Each row was made from one path, in order. Every step used is in the known rows, and no mark comes twice. Write each row's path.
Known rows:
vafo/vekek: [-0.08 -0.16 -0.29 -0.07 -0.08 -0.14 -0.17  0.11 -0.16  0.14  0.06  0.16
  0.19  0.16  0.25  0.14 -0.13 -0.05  0.04  0.18 -0.04  0.04  0.01  0.05
  0.30 -0.03  0.37 -0.06]
zovufu/mubo: [-0.19 -0.07 -0.13  0.12 -0.06 -0.10 -0.05  0.04 -0.12  0.04  0.10  0.04
  0.21  0.16  0.06 -0.02 -0.26 -0.19  0.06  0.23 -0.12 -0.16 -0.07  0.09
  0.39 -0.05  0.27 -0.10]
gegi/lepa: [-0.06 -0.06 -0.18 -0.08 -0.04 -0.33 -0.06 -0.06 -0.18 -0.08  0.01  0.04
 -0.12  0.30 -0.29  0.03 -0.24 -0.12  0.15  0.00  0.04 -0.20 -0.12 -0.11
  0.17  0.10 -0.03 -0.04]
vafo/zovufu/tusuv/vekek: [-0.16 -0.07 -0.31  0.02  0.30 -0.32 -0.07  0.16 -0.22  0.32  0.09  0.20
  0.08  0.14  0.29  0.07 -0.04  0.06 -0.08  0.38 -0.09  0.05 -0.32  0.14
  0.30 -0.02  0.43  0.05]
gegi/lepa/mubo/zovufu/vafo/vekek: [ 0.04 -0.27 -0.49 -0.09 -0.27 -0.15 -0.44 -0.12 -0.04 -0.08 -0.07  0.22
  0.41  0.12  0.29  0.25 -0.16 -0.10 -0.01  0.52 -0.15  0.09 -0.10  0.04
  0.46 -0.12  0.32 -0.12]
lepa/gegi: [-0.10  0.07 -0.12 -0.15 -0.16 -0.03  0.00 -0.02 -0.28 -0.11  0.05  0.06
 -0.04  0.25 -0.31  0.07 -0.25 -0.12  0.14 -0.08 -0.01 -0.13 -0.08  0.08
  0.11 -0.10  0.13 -0.07]
zovufu/tusuv/vekek/mubo/lepa: [-0.14 -0.13 -0.29  0.16 -0.07 -0.09 -0.27  0.02 -0.17 -0.03  0.15  0.08
  0.33 -0.09  0.27  0.10 -0.23  0.00 -0.01  0.30 -0.05 -0.22  0.01  0.07
  0.47 -0.17  0.28  0.01]
vafo/vekek/mubo/lepa/gegi: [-0.06 -0.07 -0.23 -0.09 -0.38  0.05 -0.29 -0.10 -0.28 -0.28  0.08  0.06
  0.27  0.03 -0.06  0.20 -0.35 -0.07  0.12  0.12 -0.02 -0.16  0.07  0.07
  0.40 -0.30  0.15 -0.08]
naperi/fuvu: [-0.18  0.08 -0.14 -0.07  0.01  0.01  0.14  0.18  0.02  0.47  0.13  0.14
 -0.08  0.22 -0.21  0.09 -0.04 -0.14 -0.03 -0.24  0.00 -0.06  0.03 -0.03
  0.00  0.04  0.40  0.06]
mubo/vekek/tusuv/zovufu: [-0.11 -0.02 -0.36  0.09  0.25 -0.22  0.04  0.10 -0.24  0.37  0.06  0.15
  0.12  0.14  0.30  0.11  0.03 -0.03 -0.11  0.31 -0.05  0.02 -0.31  0.17
  0.19  0.06  0.39 -0.01]
gegi/lepa/mubo/zovufu: [ 0.04 -0.09 -0.44 -0.08 -0.21 -0.10 -0.19 -0.24 -0.03 -0.20 -0.22  0.11
  0.21  0.11 -0.26  0.13 -0.12 -0.15 -0.04  0.17 -0.08 -0.24 -0.13 -0.08
  0.14  0.05  0.10 -0.10]
vekek/vafo: [-0.03 -0.07 -0.26  0.00 -0.12 -0.15 -0.10  0.03 -0.21  0.12  0.12  0.20
  0.07  0.17  0.24  0.07 -0.13 -0.09 -0.01  0.21 -0.08  0.07 -0.11  0.10
  0.39 -0.04  0.32 -0.05]
vekek/vafo/zovufu/tusuv/fuvu/naperi: [-0.20  0.06 -0.24  0.10  0.34 -0.32  0.17  0.17 -0.12  0.29  0.26  0.11
 -0.21  0.44  0.18 -0.04  0.05 -0.19 -0.17  0.05 -0.01 -0.30 -0.20  0.16
  0.22  0.10  0.40  0.18]
gegi/lepa/mubo/vekek/vafo/zovufu/tusuv: [ 0.02 -0.11 -0.54 -0.05 -0.05 -0.17 -0.27 -0.18 -0.07  0.04 -0.09  0.21
  0.37  0.09  0.11  0.21  0.03 -0.08 -0.17  0.40 -0.12  0.07 -0.31  0.10
  0.45 -0.26  0.33  0.08]
mubo/vekek/vafo/zovufu/tusuv/fuvu: [-0.14  0.02 -0.26  0.03  0.22 -0.23  0.08  0.06 -0.14  0.36  0.15  0.19
  0.13  0.22  0.20  0.07  0.04 -0.11 -0.14  0.23  0.02 -0.11 -0.39  0.17
  0.14 -0.12  0.46  0.17]
mubo/lepa: [-0.06 -0.06 -0.22  0.07 -0.14 -0.01 -0.18  0.00 -0.15 -0.10  0.11  0.05
  0.20  0.03  0.01  0.08 -0.21 -0.13  0.09 -0.01 -0.02 -0.28  0.14 -0.02
  0.24 -0.04  0.21  0.07]
tusuv/fuvu: [-0.23  0.09 -0.02  0.05  0.22 -0.22  0.24  0.21 -0.18  0.29  0.24  0.09
 -0.17  0.32 -0.02 -0.06 -0.12 -0.15  0.04 -0.07  0.08 -0.30 -0.22  0.08
 -0.10  0.12  0.31  0.06]
tusuv/zovufu/mubo/lepa: [-0.11 -0.12 -0.24  0.17 -0.11 -0.07 -0.27  0.01 -0.21 -0.11  0.14  0.05
  0.33 -0.01  0.23  0.09 -0.35 -0.15  0.10  0.29 -0.11 -0.26  0.05  0.05
  0.44 -0.07  0.25 -0.01]
vafo/vekek/mubo/zovufu/tusuv: [-0.09 -0.05 -0.44  0.05  0.07 -0.07 -0.07 -0.11  0.03  0.19 -0.07  0.15
  0.41  0.06  0.13  0.09  0.06 -0.08 -0.19  0.37 -0.08 -0.05 -0.23  0.15
  0.38 -0.29  0.44  0.08]
mubo/vekek/vafo: [ 0.03 -0.16 -0.36 -0.04 -0.17 -0.15 -0.21 -0.10 -0.21  0.15  0.02  0.22
  0.24  0.07  0.32  0.13  0.00 -0.09 -0.08  0.30 -0.06  0.11 -0.13  0.09
  0.39 -0.04  0.35 -0.07]
lepa/mubo/vekek: [-0.04 -0.16 -0.41 -0.07 -0.17 -0.05 -0.24 -0.17 -0.10 -0.06 -0.14  0.12
  0.30  0.00 -0.03  0.13  0.03 -0.11 -0.08  0.09 -0.04 -0.17 -0.08 -0.01
  0.06  0.08  0.21 -0.14]
gegi/lepa/mubo/vekek/vafo/zovufu: [ 0.11 -0.24 -0.49 -0.14 -0.31 -0.19 -0.38 -0.16 -0.23 -0.06 -0.09  0.24
  0.33  0.06  0.27  0.31 -0.10 -0.10 -0.10  0.44 -0.12  0.17 -0.17  0.05
  0.58 -0.06  0.29 -0.07]
vafo/zovufu/mubo/vekek: [-0.04 -0.22 -0.33 -0.02 -0.16 -0.11 -0.24 -0.14 -0.16  0.09 -0.09  0.11
  0.45  0.01  0.25  0.15 -0.04 -0.17 -0.08  0.38 -0.09  0.00 -0.11  0.08
  0.44 -0.04  0.36 -0.08]
vekek/vafo/zovufu: [ 0.04 -0.14 -0.34 -0.07 -0.19 -0.14 -0.20  0.02 -0.25  0.09  0.05  0.23
  0.20  0.14  0.33  0.23 -0.14 -0.12 -0.07  0.36 -0.13  0.21 -0.12  0.13
  0.60 -0.05  0.40 -0.01]
vekek/vafo/zovufu/mubo: [-0.07 -0.17 -0.28  0.07 -0.22 -0.12 -0.23 -0.01 -0.19  0.02  0.07  0.14
  0.37  0.10  0.34  0.15 -0.27 -0.18 -0.02  0.51 -0.20  0.08 -0.13  0.15
  0.72 -0.15  0.38 -0.09]
tusuv/vekek/vafo/zovufu/mubo: [-0.09 -0.20 -0.28  0.07 -0.15 -0.19 -0.26  0.04 -0.24  0.07  0.10  0.17
  0.34  0.09  0.43  0.14 -0.28 -0.12 -0.03  0.60 -0.21  0.11 -0.18  0.16
  0.73 -0.12  0.40 -0.11]
tusuv/vekek/mubo: [-0.24 -0.13 -0.18  0.10  0.04 -0.23 -0.06  0.16 -0.25  0.18  0.16  0.11
  0.09  0.05  0.33  0.04 -0.22  0.03 -0.03  0.35 -0.04 -0.06 -0.14  0.13
  0.44  0.02  0.30 -0.18]
zovufu/tusuv: [-0.16  0.07 -0.27  0.06  0.22 -0.11  0.08  0.03 -0.02  0.22  0.04  0.10
  0.12  0.21 -0.08 -0.02  0.03 -0.10 -0.07  0.06 -0.04 -0.13 -0.22  0.11
  0.13 -0.16  0.34  0.13]

Write each row's path:
[-0.13  0.00 -0.32  0.03  0.16 -0.20  0.01  0.02 -0.11  0.25  0.11  0.20
  0.17  0.19  0.15  0.10  0.03 -0.11 -0.16  0.24 -0.01 -0.15 -0.40  0.15
  0.11 -0.13  0.42  0.12] | lepa/mubo/vekek/vafo/zovufu/tusuv/fuvu
[-0.21  0.14 -0.12  0.13  0.27 -0.18  0.31  0.21 -0.10  0.40  0.25  0.09
 -0.08  0.30 -0.01 -0.02  0.03 -0.11 -0.08 -0.01  0.08 -0.23 -0.33  0.15
 -0.06 -0.05  0.38  0.14] | vekek/tusuv/fuvu
[-0.08 -0.02 -0.19 -0.03 -0.26  0.00 -0.23 -0.08 -0.32 -0.26  0.09  0.04
  0.21  0.09 -0.10  0.14 -0.41 -0.13  0.17  0.16 -0.08 -0.21 -0.02  0.08
  0.33 -0.22  0.14 -0.07] | tusuv/zovufu/mubo/lepa/gegi
[ 0.04 -0.18 -0.45 -0.05 -0.26 -0.10 -0.31 -0.16 -0.17 -0.01 -0.03  0.23
  0.30  0.02  0.25  0.17 -0.02 -0.08 -0.10  0.30 -0.10  0.05 -0.13  0.07
  0.35 -0.05  0.29 -0.13] | lepa/mubo/vekek/vafo
[ 0.01 -0.23 -0.42 -0.06 -0.18 -0.11 -0.33 -0.03 -0.06  0.10 -0.01  0.24
  0.39  0.13  0.42  0.21 -0.11 -0.11 -0.03  0.50 -0.14  0.15 -0.07  0.11
  0.47 -0.12  0.45 -0.08] | mubo/zovufu/vafo/vekek
[-0.01 -0.14 -0.47 -0.01  0.00 -0.31 -0.28 -0.07 -0.19  0.09  0.03  0.27
  0.17  0.10  0.29  0.12 -0.10  0.05 -0.09  0.52 -0.13  0.08 -0.33  0.09
  0.42 -0.11  0.29 -0.06] | gegi/lepa/mubo/zovufu/tusuv/vekek/vafo
[-0.06 -0.09 -0.35 -0.07 -0.20 -0.18 -0.23 -0.12 -0.09 -0.32 -0.08  0.06
  0.04  0.17 -0.36  0.10 -0.25 -0.11  0.07  0.00 -0.06 -0.31 -0.10 -0.12
  0.08  0.08 -0.07 -0.17] | gegi/lepa/mubo
[-0.23  0.07 -0.21  0.12  0.33 -0.29  0.23  0.24 -0.10  0.33  0.28  0.06
 -0.23  0.44  0.14 -0.04  0.08 -0.16 -0.14 -0.05  0.04 -0.34 -0.13  0.14
  0.11  0.12  0.39  0.15] | vafo/vekek/tusuv/fuvu/naperi
[-0.04 -0.14 -0.33  0.07 -0.18 -0.06 -0.20 -0.11 -0.01  0.04  0.00  0.17
  0.34  0.11  0.27  0.11 -0.13 -0.20 -0.08  0.52 -0.16  0.03 -0.16  0.16
  0.52 -0.11  0.36 -0.10] | vekek/mubo/zovufu/vafo
[-0.11 -0.04 -0.36  0.08  0.23 -0.23  0.00  0.20 -0.24  0.36  0.12  0.17
  0.11  0.19  0.39  0.14 -0.06  0.00 -0.07  0.36 -0.07  0.08 -0.27  0.19
  0.28  0.01  0.43 -0.01] | vafo/vekek/tusuv/zovufu
[-0.12  0.00 -0.33  0.09  0.09 -0.14  0.04  0.10 -0.02  0.28  0.15  0.18
  0.20  0.21  0.18  0.12  0.03 -0.10 -0.15  0.27 -0.01 -0.13 -0.35  0.17
  0.08 -0.16  0.45  0.07] | lepa/mubo/zovufu/vafo/vekek/tusuv/fuvu
[-0.01 -0.06 -0.48  0.03 -0.06 -0.08 -0.10 -0.14  0.00  0.08 -0.09  0.09
  0.30  0.07 -0.10  0.16  0.17 -0.06 -0.17  0.15 -0.02 -0.08 -0.25  0.05
  0.15 -0.16  0.23  0.01] | gegi/lepa/mubo/vekek/tusuv
[-0.05 -0.11 -0.26 -0.07 -0.42  0.05 -0.36 -0.12 -0.25 -0.30  0.09  0.09
  0.32  0.03  0.02  0.22 -0.36 -0.09  0.11  0.24 -0.07 -0.10  0.04  0.10
  0.47 -0.34  0.17 -0.09] | zovufu/vafo/vekek/mubo/lepa/gegi
[ 0.00 -0.11 -0.54  0.06 -0.11 -0.02 -0.20 -0.02  0.06  0.15 -0.02  0.19
  0.44  0.09  0.24  0.23  0.09 -0.06 -0.19  0.43 -0.13  0.12 -0.21  0.17
  0.39 -0.30  0.45  0.01] | lepa/mubo/zovufu/vafo/vekek/tusuv
[-0.14  0.04 -0.29  0.12  0.28 -0.22  0.12  0.19 -0.24  0.35  0.13  0.13
  0.00  0.22  0.24  0.07 -0.06 -0.04 -0.06  0.26 -0.06 -0.01 -0.29  0.18
  0.20  0.06  0.37  0.01] | vekek/tusuv/zovufu
[-0.17  0.07 -0.19  0.10  0.24 -0.18  0.23  0.12 -0.10  0.42  0.17  0.11
  0.04  0.23  0.05  0.02  0.12 -0.10 -0.13  0.05  0.10 -0.20 -0.35  0.14
 -0.06 -0.05  0.40  0.13] | mubo/vekek/tusuv/fuvu
[-0.01 -0.20 -0.38  0.03 -0.14 -0.19 -0.27 -0.09 -0.25  0.14  0.05  0.22
  0.33  0.05  0.48  0.13 -0.10 -0.10 -0.07  0.51 -0.13  0.12 -0.19  0.14
  0.53 -0.06  0.38 -0.12] | tusuv/zovufu/mubo/vekek/vafo
[-0.08 -0.10 -0.37  0.11  0.09 -0.18 -0.14  0.04 -0.13  0.24  0.09  0.20
  0.23  0.17  0.42  0.13 -0.05 -0.12 -0.08  0.53 -0.16  0.12 -0.32  0.22
  0.38 -0.03  0.42 -0.05] | mubo/vekek/tusuv/zovufu/vafo
[-0.06 -0.11 -0.28 -0.06 -0.35  0.00 -0.36 -0.09 -0.31 -0.26  0.10  0.10
  0.30  0.04  0.12  0.23 -0.39 -0.07  0.11  0.32 -0.08 -0.08 -0.02  0.13
  0.48 -0.28  0.19 -0.11] | tusuv/zovufu/vafo/vekek/mubo/lepa/gegi
[ 0.08 -0.20 -0.41 -0.10 -0.23 -0.14 -0.27 -0.07 -0.25  0.11 -0.03  0.25
  0.31  0.08  0.40  0.27 -0.05 -0.11 -0.11  0.42 -0.11  0.23 -0.14  0.12
  0.60 -0.06  0.42 -0.01] | mubo/vekek/vafo/zovufu
[-0.05 -0.01 -0.38  0.07  0.06 -0.05  0.04 -0.03 -0.04  0.30 -0.01  0.10
  0.27  0.10  0.05  0.11  0.23 -0.07 -0.18  0.13  0.01  0.00 -0.22  0.13
  0.17 -0.16  0.38  0.08] | mubo/vekek/tusuv
[-0.08 -0.20 -0.31  0.09 -0.28  0.00 -0.35 -0.02 -0.15 -0.13  0.12  0.08
  0.42 -0.09  0.30  0.18 -0.27 -0.06  0.03  0.25 -0.04 -0.17  0.16  0.03
  0.54 -0.19  0.27 -0.03] | vafo/vekek/mubo/lepa
[-0.10 -0.12 -0.24  0.13 -0.23  0.01 -0.23 -0.02 -0.14 -0.14  0.13  0.03
  0.31 -0.06  0.15  0.11 -0.27 -0.10  0.03  0.14 -0.02 -0.26  0.14  0.03
  0.45 -0.14  0.21 -0.01] | vekek/mubo/lepa
[-0.04  0.02 -0.17 -0.10 -0.29  0.04 -0.17 -0.09 -0.28 -0.26  0.07  0.04
  0.11  0.12 -0.26  0.13 -0.31 -0.12  0.16 -0.06 -0.01 -0.22  0.05  0.03
  0.19 -0.19  0.11 -0.01] | mubo/lepa/gegi
[-0.18  0.02 -0.29  0.07  0.31 -0.32  0.12  0.11 -0.13  0.30  0.21  0.12
 -0.13  0.38  0.23 -0.01  0.11 -0.19 -0.20  0.09  0.00 -0.28 -0.21  0.15
  0.22  0.10  0.42  0.17] | mubo/vekek/vafo/zovufu/tusuv/fuvu/naperi
[ 0.02 -0.15 -0.43 -0.01 -0.23 -0.10 -0.30 -0.20  0.02 -0.16 -0.10  0.17
  0.29  0.15  0.03  0.14 -0.15 -0.20 -0.03  0.43 -0.19 -0.06 -0.19  0.05
  0.35 -0.04  0.21 -0.11] | gegi/lepa/mubo/zovufu/vafo
[-0.05 -0.22 -0.34 -0.04 -0.14 -0.14 -0.31  0.06 -0.09  0.11  0.08  0.21
  0.30  0.17  0.41  0.18 -0.16 -0.10  0.02  0.41 -0.13  0.14 -0.05  0.11
  0.45 -0.10  0.42 -0.09] | zovufu/vafo/vekek
[-0.17  0.02 -0.29  0.13  0.27 -0.26  0.15  0.16 -0.04  0.31  0.23  0.11
 -0.11  0.42  0.23  0.00  0.10 -0.19 -0.19  0.13 -0.01 -0.28 -0.18  0.17
  0.20  0.07  0.43  0.14] | mubo/zovufu/vafo/vekek/tusuv/fuvu/naperi
[-0.08 -0.05 -0.38  0.12  0.01 -0.05 -0.01 -0.05 -0.02  0.26 -0.01  0.08
  0.39  0.06  0.11  0.10  0.16 -0.10 -0.18  0.26 -0.04 -0.01 -0.23  0.15
  0.30 -0.23  0.39  0.04] | zovufu/mubo/vekek/tusuv
[ 0.00 -0.08 -0.25 -0.07 -0.42  0.04 -0.34 -0.15 -0.30 -0.32  0.07  0.09
  0.32  0.05 -0.04  0.21 -0.38 -0.14  0.12  0.24 -0.11 -0.09  0.00  0.10
  0.51 -0.33  0.18 -0.04] | vekek/vafo/zovufu/mubo/lepa/gegi
[-0.02 -0.10 -0.26 -0.07 -0.36 -0.03 -0.36 -0.10 -0.35 -0.26  0.10  0.12
  0.30  0.04  0.05  0.21 -0.39 -0.08  0.11  0.32 -0.12 -0.06 -0.04  0.11
  0.52 -0.30  0.20 -0.06] | tusuv/vekek/vafo/zovufu/mubo/lepa/gegi
[-0.04 -0.05 -0.21 -0.07 -0.37  0.05 -0.28 -0.12 -0.28 -0.31  0.06  0.05
  0.28  0.07 -0.14  0.19 -0.38 -0.15  0.14  0.15 -0.08 -0.17  0.02  0.07
  0.42 -0.28  0.15 -0.03] | vafo/zovufu/mubo/lepa/gegi
[-0.10 -0.18 -0.30  0.04 -0.01 -0.18 -0.18 -0.08 -0.21  0.16 -0.03  0.11
  0.35  0.04  0.30  0.08 -0.07 -0.14 -0.03  0.38 -0.08 -0.07 -0.17  0.10
  0.32  0.06  0.34 -0.13] | tusuv/zovufu/mubo/vekek
[-0.13 -0.15 -0.25  0.14 -0.14 -0.09 -0.27  0.04 -0.21 -0.06  0.16  0.07
  0.28 -0.09  0.28  0.11 -0.28 -0.01  0.03  0.26 -0.04 -0.22  0.07  0.04
  0.47 -0.09  0.25 -0.04] | tusuv/vekek/mubo/lepa
[-0.22  0.03 -0.24  0.14  0.30 -0.28  0.16  0.22 -0.06  0.31  0.29  0.09
 -0.18  0.44  0.22 -0.02  0.07 -0.18 -0.15  0.07  0.00 -0.28 -0.16  0.17
  0.18  0.09  0.41  0.13] | zovufu/vafo/vekek/tusuv/fuvu/naperi
